Each row was made from one walk, in order. Every step used is in the known rows, and no mark comes twice. Write each row's walk.
(in the rows, 128 means zero)
Known rows
zizu/bago/ramok: [103  94 112 123 125 117 135 121 138  49 115  96 188 125 123 120  93 149
 125 120 135 105]
zizu/tunu: [132 121 112 128 119 124 138 134 142 135 117 130 143 132 108 132 131 132
 124 135 135 104]
lisu/tunu/vobi: [124 116 149 137 137 114 172 135 137 124 113 140 143 123 136 132 150 159
  88 125 134 142]
zizu/tunu/fazu/vobi: [118 150 106 144 117 139 172 149 132  97 132 144 160 131  89 136 152 151
  73 125 141 142]
fazu/vobi/tunu/zizu/bago: [ 85  97  98 178  91 123 164 145 120  43  75  83 193 148  91 146 133 148
  58 144 125 156]
lisu/vuvot: [172 103 153 138 138 136 130 135 140 129 107 153 106 134 141 137 136 103
 120 117 125 114]
gagu/vuvot/lisu/tunu/zizu: [153 101 125 155 129 126 112 113 144 132  78 156 103 137 148 141 121 132
 115 162 139 122]
lisu/tunu/zizu/bago: [ 94  67 119 155 111  95 133 121 144  98  69 105 173 142 114 151 108 141
 102 151 121 126]
ramok/bago/zizu: [ 83  69 133 109 127 135 158 130 124  87 158 134 146 126 125 128 103 205
 106 100 129 120]
gagu/vuvot/lisu/tunu: [181 150 147 142 128 128 111 107 134 149 103 155  69 121 166 134 130 116
 112 147 151  99]
lisu/vuvot/gagu: [181 107 170 138 139 133 141 124 152 155  86 169  50 129 145 137 141 107
  67 129 111  99]
tunu/lisu/vuvot/gagu: [189 110 143 143 152 136 172 120 165 159  84 195  62 132 132 126 154 128
  63 109 117  97]
tunu/lisu: [137 133  95 133 143 132 168 123 144 132 125 162 141 132 111 114 144 153
 124 105 135 126]
fazu/vobi: [126 158 120 137 118 135 132 134 112  98 137 127 131 118 111 133 138 130
  84 122 133 152]
lisu/tunu/zizu/bago/ramok: [ 88  53 117 134 122 103 143 124 142  55  79 100 204 137 128 129  86 157
 104 135 128 124]
gagu/vuvot/lisu/tunu/vobi/fazu: [164 169 153 160 117 143 191 130 125 101 119 131 110 120 156 137 146 161
  82 138 149 125]
vobi/tunu: [124 133 138 148 108 139 173 153 109 110 111 106 140 142 136 121 150 131
  81 127 128 148]
ramok/bago/zizu/tunu/lisu: [104  77  85 118 135 134 201 130 154 105 140 168 170 134  91 118 127 219
 102  87 142  98]
bago/zizu/tunu/ramok: [116  56  90 137 130 124 183 138 141 118  96 185 202 134 104 121 116 185
 140 136 123 136]
vuvot/lisu/tunu/zizu/bago/ramok: [104  73 108 144 125 107 129 117 142  59  81 120 172 130 139 127  88 166
  90 135 138 119]
gagu/vuvot/lisu/tunu/fazu: [163 144 142 148 134 136 148 121 143 140 110 171  94 132 156 134 143 136
 105 143 152 113]
vuvot/lisu/tunu/ramok: [150 122 140 149 141 114 138 123 123 144  88 189 121 116 165 116 132 153
 114 137 131 144]
ramok/bago: [ 99 121 161 110 134 133 119 126 124  91 155 110 118 118 138 125 124 168
 121 104 133 108]

Write each row's walk
[129  75 108 146 125 118 120 106 152  54  72 119 163 133 140 132  88 150
 118 150 147  96] -> gagu/vuvot/lisu/tunu/zizu/bago/ramok
[112 131 134 153 116 146 204 162 120 107 117 127 158 152 129 122 162 148
  77 125 132 157] -> vobi/tunu/fazu
[169  62  94 141 141 138 202 138 166 132 100 203 151 146 101 130 138 159
 102  95 135 101] -> bago/zizu/tunu/lisu/vuvot
[121 146 125 148 110 138 214 152 130  91 131 108 172 129 109 135 149 176
  89 125 135 131] -> zizu/tunu/vobi/fazu
[ 83 106 112 129 117 145 194 151 129  65 156 147 172 129  87 136 134 210
  56 103 143 135] -> ramok/bago/zizu/tunu/fazu/vobi
[ 91  67 117 111 119 131 167 135 139  98 144 135 159 130 105 132 110 203
 103 109 136  98] -> ramok/bago/zizu/tunu
[115  72  90 125 115 127 174 136 142 126 123 150 167 138  97 135 113 170
 111 128 132 114] -> bago/zizu/tunu
[166 138 140 150 141 129 145 117 146 122 105 160  97 118 150 135 152 151
 102 140 154 113] -> gagu/vuvot/lisu/tunu/vobi
[ 83  51 130 119 139 133 172 131 125  79 136 163 177 123 128 118 104 220
 128 107 122 137] -> tunu/ramok/bago/zizu
[122 135 126 165 116 141 185 157  98  78  93 143 179 130 126 112 157 153
  78 130 124 185] -> fazu/vobi/tunu/ramok
[ 83  71 116 120 126 138 196 147 147  96 147 152 175 141 101 132 124 212
  97 109 139 112] -> ramok/bago/zizu/tunu/fazu
[102  95 145 120 139 127 139 133 135  89 122 144 164 119 126 117 128 189
 142 117 130 106] -> zizu/tunu/ramok/bago
[128  69 142 130 139 135 155 114 131  95 116 185 129 118 157 122 105 211
 122 123 142 110] -> gagu/vuvot/lisu/tunu/ramok/bago/zizu
[144 118 172 132 146 131 116 110 129 100 109 165 103 110 172 118 126 175
 136 129 144 100] -> gagu/vuvot/lisu/tunu/ramok/bago
[ 80  83  97 156 103 128 170 146 120   4  85  80 223 142 104 125 110 165
  59 129 132 153] -> fazu/vobi/tunu/zizu/bago/ramok
[132 161  97 159 117 148 210 150 115  91 117 142 154 137 104 111 173 158
  46  99 139 162] -> fazu/vobi/tunu/lisu
[ 94 128 159 143 122 144 170 153  96  47 123 124 166 120 136 111 150 190
  77 107 128 159] -> fazu/vobi/tunu/ramok/bago
[ 87  76 104 172  98 117 160 141 131  65  67  83 191 155 103 143 126 147
  90 148 121 140] -> vobi/tunu/zizu/bago
